In the rows, 128 means zero.
Known rows, with every step that occurs
vonop/tesit/pevok: [183 139 133 126 126 139 166 117 121 185 173 135 149 134 111 165 119 106
 120 137 108 158 133 100 164 112 115 155 143  99 171 128 143  89 155 141
 144  99 183  98 137  88 170 103 122 108 164 172 107  93  86 129 124]
pevok/tesit: [123 137 168 149 127 130 108 124 112 139 136 124 103 136 162 152  90 140
 131 134 147 116 152 129 151 152 125 111 116 121 134 141 103 135 137  88
 132 137 143 100 169 146 147 112 145 116 116  92 113 146 115 144 135]
tesit/bemer: [148 111 117 137 142 141 135 125 109 131  96 124 107 136 142 135 113 123
 102 153 136 154 133 156 141 118 114 104 121  90  87 140 128 141 155 138
  88 135 123 125 138  88 128 124 132 137 139 158 115 118 138 147 113]
pevok/barim/likuz/tesit/bemer: [201  86 130 133 143 155  96 109  89 175 144 129  29 122 122 110 106 140
  58 168 134 147 151 214 185 121  97 100 123 112 124 144  97 138 142 119
  83 121 152 104 160 134  97  93 121 152  70  87 149 167 147 151 123]
vonop/tesit/levefaz: [194 133 152 136 133 124 133  88 114 158 161 175 121 168 118 133  92 126
  93 116 113 152 112 116 136 112 131 136 123 129 123 111 108  64 122 129
 150 121 174  90 145 104 141 101 134 108 167 120 102  92 123 102 154]
bemer/tesit: [135 133 116 120 156 138  78 133 141 144 123 115 125 137 134 122 105 124
 119 176 143 125 144 104 137 136 103 141 141 143 121 109 132 132 151  99
 133 148 131 122 147 133 141 150 136 114 136 125 119 166 113 138 146]
bedon/tesit: [109 118 140 100 128 151 110 122 130 140 130 110 108 109 130 144 126 124
 140 118 116 102 140 151 157 152  92 145 125 128 110 115 132 141 128 129
 120 144 152 144 126 167 123 113 126 144 146 126 113 133 108 163 133]
levefaz/barim/pevok/puror/likuz/tesit: [135 109 139 222 111 142  90  71 111 140 177 130  60  89 104  95 130 127
  72 101 200 149  73 174 138 123  87 146 172 113 162 129 179 153  81 105
 123  68 111 113 160 178  95  81 155  79  67 144 119 115 115 206 161]
levefaz/barim: [135 123 154 142 127 147 136 121 128 140 150 165 112 124 130 124 119 135
  93 106 154 108 114 117 117 134 139 115 133 111 114 132 125 118 122 150
 102  90 112 120 116 165 120 129 123 116 110 153 140 141 134 150 123]
lobab/tesit/pevok/puror/likuz/barim: [155 127 167 163  81 115 146 154 126 154 157 131  83  42 130 128  81 181
 124 137 211 168  92 124 168 107  76 131 152 117 140 209 171 189 166  95
 151 100 153 110 178 157 124 123 104 125  67 156 168 101  68 145 172]
vonop/tesit: [150 142 131 117 129 128 151 107 117 152 147 146 136 150 117 161 137 119
 120 137 114 117 143 106 130 109 126 143 148 113 128 109 101  86 133 107
 136 130 168 102 137 115 143 124 136 108 134 146 130 101 114 126 136]
bemer/tesit/pevok: [157 135 122 127 156 133 101 141 136 170 143 107 135 122 126 137  90 108
 114 178 149 166 137  95 164 150  90 145 132 126 157 121 179 139 163 120
 133 121 156 116 148 114 165 129 128 115 163 144 113 151  92 139 125]
lobab/tesit/pevok/puror/likuz: [171 130 164 171  99 150 151 135 108 158 175 116  96  69 135 117  95 156
 139 125 176 198 100 136 177 116  73 138 147 100 149 169 172 141 148  96
 152 108 139  94 173 155 146 127 118 110  90 165 162 100  96 144 183]
likuz/barim/pevok: [109 135 118 135 117  81 101 142 163 132 103 122 109  98 118 139 127 135
 129 141 158 132 103 136 129 123 140 138 123 129 130 174 171 179 137 122
 135 117 145 144 151  94 117 113 125 114 127 101 124 106  91 148  63]
lobab/tesit/pevok/barim/likuz: [209 110 178 105 123 159 123 163 105 221 195 132  66  76 138 126  95 171
 117 148 116 185 142 154 201 152 114 128 104 110 148 174 129 112 155 123
 129 133 163  79 154 138 141 121  90 137  84  95 191 134 100 109 115]
pevok/tesit/levefaz/barim/likuz/puror: [205 104 234 192 158 166  47 118 121 190 181 217  55 154 186 108  36 184
  62  60 185 107 120 172 162 161 153  60  95 136 131 163  84 100 112 143
 148  92 103  55 207 174 143 117 115  99  81  67 109 173 166 126 201]
tesit/pevok/barim/likuz/puror: [218 134 171 145 135 162 109 157 124 213 171 153 101  83 144  94  88 148
  99 116 125 145 119 178 180 161 134 101 101 138 193 191 131 128 167 161
 131 106 132  85 199 106 117 110  87 128  85 110 177 179 102 116 141]
likuz/puror/pevok/barim: [161 171 141 112 142 158 111 156 128 174 148 121  92  67 111  86  83 169
 115  86 121 148  82 153 144 169 130 115 122 131 136 159 122 148 191 147
 116 159 134 100 196 112  86 119  96 147 108 143 157 144 126 107  90]
vonop/tesit/pevok/barim/likuz: [235 137 171 116 115 149 159 121 121 236 214 164 107 116 127 138 105 122
 108 163 101 157 156 157 194 134 132 129 120 122 174 141 125  82 155 126
 118 101 188  72 160 116 141  94  98 101 118 111 171 131  83 122 124]
tesit/pevok/puror/likuz: [161 137 148 192  93 128 166 130 123 161 168 125 129  84 126 102 112 122
 132 125 170 181  91 142 167 126  87 121 131 125 175 154 193 144 140 125
 143  75 119 114 171 136 125 100 128 101 113 171 139 122  92 175 188]
bedon/tesit/lobab: [117 103 145 152 128 156  89  95 128 127 143 110 100 131 137 135 107 118
 149 119 135 134 140 155 155 131  64 142 128 153 125 114 169 153 128 138
 128 154 156 142 124 147 128 100 142 150 168 133 100 135 136 173 102]
likuz/tesit/levefaz: [174  95 127 164 155 126  81  80  99 125 148 144  82 162  97  99  84 131
  67 100 133 162 105 136 158 113 102 149 112 151 143 123 114 108  91 130
 152 122 161 123 136 142 119  79 151 143 140  84  84 127 151 115 156]
tesit/levefaz: [170 115 143 150 138 120 104 111 129 138 143 167 117 156 130 112  88 129
 105  99 132 167  94 127 144 128 133 119  97 140 121 126 135  98 111 150
 146 125 136 120 141 120 130 103 131 124 153  98 105 117 142 109 153]
barim/likuz/puror: [160 121 152 150 146 159  77 150 138 155 134 153 111 124 148 101 119 160
 116 106 134 111 135 184 142 132 139 102 124 147 154 142 100 136 134 142
 144 120  97  99 169 126 129 153 105 109  89 109 138 159 155 122 176]
tesit/lobab: [136 122 136 176 135 136 111  92 130 112 138 126 120 149 132 121 104 120
 134 132 148 154 130 137 128 108 103 124 136 145 136 123 159 136 132 138
 132 151 136 126 122 116 139 113 145 124 155 133 117 130 158 146 100]
bemer/tesit/pevok/puror: [183 136 137 179 118 161  91 134 127 152 168 117 131 104 132 107  80 109
 108 192 143 165 129  91 152 148  83 148 148 152 179 122 192 149 178 120
 153 118 141 125 161 128 134 111 138  90 139 167 106 168  76 145 145]
barim/likuz/puror/pevok/tesit/vonop: [149 126 183 136 155 118  39 170 158 201 171 122  65 115 150 178  63 183
 156 102 153 146 127 170 158 145 113  79  67 105 163 116 100 183 183 108
 148 133 132  40 221 137 157 141 134 120 141 101  86 167 156 121 147]
lobab/tesit: [130 121 150 106 130 146 119 141 113 131 135 117 101 115 128 151 114 164
 141 117 137 144 139 117 134 121 109 138 140 105 102 142 108 124 139 104
 142 159 139 114 128 142 152 157 122 144 112 127 145 102 131 111 120]
pevok/barim: [150 139 143 115 108 135 135 127 116 162 147 131 109 106 127 112 112 125
 110 132 118 124 121 135 133 141 138 129 117 142 122 153 117 123 148 121
 113 144 146 118 152 134  94 109 115 142 100 109 182 161 102 118 103]
likuz/barim: [125 132 128 124 118  94 131 146 150 122 107 140 106 110 123 141 114 156
 114 140 164  98 123 118 126 111 131 115 134 148 115 166 118 171 145 133
 131 117 146 145 137 141 107 129 113 145 103 117 136 137 110 118 112]

Rows
[158 120 143 123 135 146 133 144 110 160 148 104 108  99 126 152  97 149
 130 121 137 188 127 109 170 132  94 156 129  91 138 157 153 119 150 131
 147 131 156 103 131 119 169 134 108 139 140 151 142  92 114 111 105] => lobab/tesit/pevok
[125 126 150 146 136 137 102 115 143 144 149 146  98 112 127 124 134 120
 104  98 144 138  97 133 113 147 144 145 134  90 121 128 170 125 106 140
 106  94 104 121 124 125 131 119 127  93 121 137 122 106 117 162  73] => levefaz/barim/pevok
[188 132 170 133 130 169  88 145 124 187 151 159  89  99 143  86 106 161
 104 114 125 103 130 194 146 151 149  91 118 157 149 173  89 129 150 128
 129 136 121  91 192 130  91 132  89 124  62  87 186 188 126 118 153] => pevok/barim/likuz/puror
[103 133 164 205 128  95  64 105 159 132 128 107  72 123 164 156  69 143
 135 142 197 156 126 152 150 125 112 117 116 137 137 185 180 195 134  95
 147 141 162 121 183 103 152  80 148 109 142  78  93 127 102 169  39] => likuz/barim/pevok/tesit/lobab
[ 92 145 150 153 118  57 104 130 155 172 109 118  77  91 162 162  99 159
 138 131 224 135 111 168 172 138 114 107 116 113 121 198 160 195 109  51
 134 103 139 109 227 135 146 101 129  93  96  68 135 110  70 191 135] => puror/likuz/barim/pevok/tesit
[163 114 214 178 143 142  89 101 109 164 168 194  74 154 166 128  44 156
  69  82 167 123 103 122 153 153 142  96  97 113 104 147 115 104 112 128
 127 103 126  84 167 173 138  93 134 110 114  86 103 143 143 138 148] => pevok/tesit/levefaz/barim
[119 110 104 146 148 114 122  90 112 136 130 118  88 129  99 121 132 132
 106 119 191 133 112 162 158  95  81 142 157 125 139 131 118 137  86  91
 125 106 140 119 152 159 126 113 143 134  98 117 131 121 140 169 191] => puror/likuz/tesit
[193 103 123 117 165 158 102 127 111 182 166 118   4  94 109 100 103 163
  71 162 121 198 132 214 210 145  92 100 122  97 118 111 118 161 163 139
  71 130 165  89 170 135  98  94 116 159 105  89 130 138 158 144  85] => puror/pevok/barim/likuz/tesit/bemer
[169  86 146 190 158 134  52  67 117 150 167 165  62 151  97 107  90 124
  46  70 162 164  71 157 147 133 122 164 122 108 142 115 167 106  68 150
 136  84 139 120 137 135 119  67 145 115 132  97  71 101 142 142 103] => likuz/tesit/levefaz/barim/pevok
[131 165 168 139 151 144  89 150 127 153 144 109  85 101 148 132  61 180
 128  80 149 135 122 149 166 174 124 100 110 113 141 145 109 179 169 113
 131 146 134  81 219 124 143 124 130 122 127 123  99 129 137 126 126] => likuz/puror/pevok/tesit
[219  87 218 158 163 185  48 137 116 180 179 215  50 132 152  98  58 209
  66  49 160 135  98 164 146 135 138 100 114 112 112 167  86  94 119 154
 153 114 101  69 160 171 142 150  89 114  70  99 137 133 180  99 189] => lobab/tesit/levefaz/barim/likuz/puror
[152 138 142 190  80 100 161 147 146 151 150 140 113  62 121 107  89 145
 122 141 206 147  84 127 163 113  93 113 138 131 170 199 197 190 152 118
 140  67 143 130 180 149 107  96 111 113  94 163 146 130  64 159 174] => tesit/pevok/puror/likuz/barim
[138 141 152 127 161 127 125 144 118 145 131  92  60 110 161 150  73 163
 115 144 143 189 136 157 195 158 102  82 110  67  85 128 136 180 182 120
  84 148 147  88 187 118 149 107 147 134 155 136  83 105 142 156  87] => puror/pevok/tesit/bemer
[105 132 156 153 117  49  54 139 168 173 117 103  88 124 147 216  79 134
 158 142 184 120 108 129 127 120 117 126  76  94 138 169 150 202 162  65
 149 124 169  96 195 110 144 105 142 114 141  93  92 149  69 151  62] => likuz/barim/pevok/tesit/vonop
[133 108 153 105 124 113  88 140 125 159 129 110 105 130 114 196 104 144
 161 122 134 147 115 103 110  96  91 145 105  84 112 120 101 141 171  85
 155 162 154  82 124 127 158 160 129 149 140 146 129 128 137 103 116] => lobab/tesit/vonop
[173 123 135 115 148 144  92 131 127 179 202 119  32  83  93 102 112 167
  98 143 115 173 129 190 194 151 107 127 128 139 155 100 123 148 129 121
 109 132 166  94 152 170  92  97 121 150  90  65 152 152 145 128 101] => puror/pevok/barim/likuz/tesit
[123 131 136 178  77  99 145 139 147 125 127 146 101  69 129 106 115 152
 127 140 210 113  94 139 127 101 107 103 154 149 136 179 155 192 140 101
 141  93 128 135 172 170  89 120 118 115  60 137 164 144  92 164 186] => pevok/puror/likuz/barim
[110 132 123 123 115  77 154 144 163 142 100 146 108  95 128 131 125 161
 131 135 215 112  99 145 144  93 112 110 138 134 112 183 135 174 124  97
 125  94 128 134 158 155 116 139 107 132  87 117 160 123 100 155 175] => puror/likuz/barim
[140 134 138 186  92 127 147 119 124 133 151 135 117  99 135  97 131 134
 141 127 163 142 101 151 131 120 101 118 145 143 142 138 153 151 121  97
 139 103 108 118 163 166 110 118 133 101  84 140 148 131 115 160 203] => pevok/puror/likuz
[177  83 152 174 156 152  88  74  98 138 165 180  67 154  95  97  73 133
  35  82 162 133  87 129 143 115 113 145 130 130 132 119 120  97  91 157
 129  86 143 117 122 174 115  80 136 137 114 115  89 132 159 125 148] => likuz/tesit/levefaz/barim
[145 124 155 147 144 136 112 124  99 144 105 120  79 141 175 154  84 135
 100 150 151 135 163 161 162 139 110  89 111  82  94 159 108 151 158  99
 100 135 134  95 180 109 152 111 138 134 125 123 106 136 129 154 121] => pevok/tesit/bemer
[122 135 184 166 134 129  84 110 130 165 161 135  77 120 160 152 100 134
 103 100 163 118 121 146 146 173 147 117 121  84 123 151 151 137 106 100
 123 106 122  89 170 139 155  98 140  83 114 103 112 126 102 180  83] => levefaz/barim/pevok/tesit
[150 152 158 147 171 154  88 146 109 155 108 105  61 104 163 138  51 182
 104 104 155 165 126 179 177 161 110  66 109  75 105 160 116 188 201 128
  99 156 128  83 226  86 147 125 127 136 137 154  81 114 147 139 110] => likuz/puror/pevok/tesit/bemer
[168 118 132 137 167 128  61 124 135 149 136 153 112 159 137 107  61 128
  99 149 144 164 107  99 142 142 109 140 119 159 107 105 141 108 133 117
 144 141 136 112 161 128 137 124 131 107 164  96  97 153 117 118 165] => bemer/tesit/levefaz
[168 118 188 155 150 180  78 146 143 164 157 190  87 117 147 101 110 170
  75  87 160  77 129 173 132 143 151  90 130 126 142 150  95 122 124 161
 123  86  80  91 160 160 123 149  98 103  68 131 141 164 160 140 173] => levefaz/barim/likuz/puror
[134 121 120 116 151 110  53 140 155 171 122 107 135 151 118 175  94 101
 146 177 147 131 117  85 103 106  83 146 116 124 130  94 130 151 177  74
 136 144 146 101 151 125 144 161 137 119 165 148  99 187 111 131 131] => bemer/tesit/vonop
[218 102 184 166 187 181  18 130 139 190 168 212  77 150 159  80  49 165
  54 109 176 120 107 148 148 143 129  99 130 154 127 132 115  99 132 151
 140 102  93  79 191 161 138 142 107  90 101 102 112 190 155 127 208] => bemer/tesit/levefaz/barim/likuz/puror
[143  97 132 250 114 145  99  56 103 105 171 118  69 121 112  89 106 119
 111 126 196 166 106 170 140  80  48 140 168 166 169 127 169 169 108  94
 147 120 136 128 157 165 102  83 167 112  93 136 115 141 154 181 169] => pevok/puror/likuz/tesit/lobab
[162  60 162 148 151 131  50 107 137 183 188 156  68 154 100 170 112 125
  85 115 166 106 128 160 131  87  98 130 111 106 162  86  99 133 124 126
 121  76 139  89 112 192 127 122 141 135 106 120 104 182 171 155 143] => levefaz/barim/likuz/tesit/vonop
[119 150 166 123 145 122 116 142 131 149 164 104  81 107 147 147  81 170
 139 121 134 166 134 133 178 171 127 108 103 109 120 116 132 162 148 103
 121 149 151  90 177 152 149 111 140 123 145 107  98 117 133 138 108] => puror/pevok/tesit
[201 115 181 152 129 148 135  82 114 167 181 216 106 173 120 133  85 136
  63  89 132 129  94 101 122 115 151 129 133 111 104 111 108  50 113 154
 131  87 153  83 133 143 140 107 125 104 132 139 113 104 134 122 154] => vonop/tesit/levefaz/barim
[172 131 120 117 135 142 149 108 106 159 115 135 117 155 128 165 121 114
 100 158 118 141 148 137 142  96 112 116 148  69  91 122 100 107 159 123
 100 138 162 103 142  75 149 126 126 123 147 175 108  90 123 135 122] => vonop/tesit/bemer
[145 151 138  92 126 128 143 149 133 171 160 116  84  73 109 101 108 158
 128 122 109 173 104 137 151 161 125 118 111 122 116 120 143 142 167 136
 101 149 155 107 158 128  95 107 107 141 130 124 155 134 113 117  79] => puror/pevok/barim
[166 102 127 237 126 115  68  61 115 132 167 137  68 119 104  72 103 121
  90  96 175 205  50 188 162 126  87 155 131 146 165 130 184 131  70 100
 167  94 132 112 195 137  97  53 161  85 110  84  91 107 112 162 181] => barim/pevok/puror/likuz/tesit/levefaz
[123 135 136 193  75 105  94 132 156 113 133 122  98  76 114 116 125 135
 118 151 152 139  96 133 112 132 139 128 147 139 146 173 190 198 141 120
 152 111 134 151 164 120  86 105 130  88 101 112 123 124  74 147  83] => likuz/barim/pevok/puror
[189  85 204 145 162 196  39 122 130 184 180 210  57 131 150  98  66 170
  72  46 145  89  96 192 165 165 119 106  98 141 124 137 120 106 111 182
 137  95 109  96 171 188 111 112  94 119 102 104 108 155 148 149 201] => bedon/tesit/levefaz/barim/likuz/puror
[156 112 141 113 152 152 118 139  89 134 100 108  78 119 145 149 102 162
 112 134 143 168 141 150 152 115  95 121 127  64  64 155 107 138 172 114
 101 162 133 108 133  99 152 158 118 145 118 155 126  91 146 125 108] => lobab/tesit/bemer
[140  96 118 194 153 144  84  66 113  98 149 109  80 155 100 123 105 115
 104 136 155 153 135 150 139  79  71 150 152 160 171 111 150 145 113 125
 142 148 157 136 120 128 136  94 163 144 135 120  91 133 176 142 100] => likuz/tesit/lobab
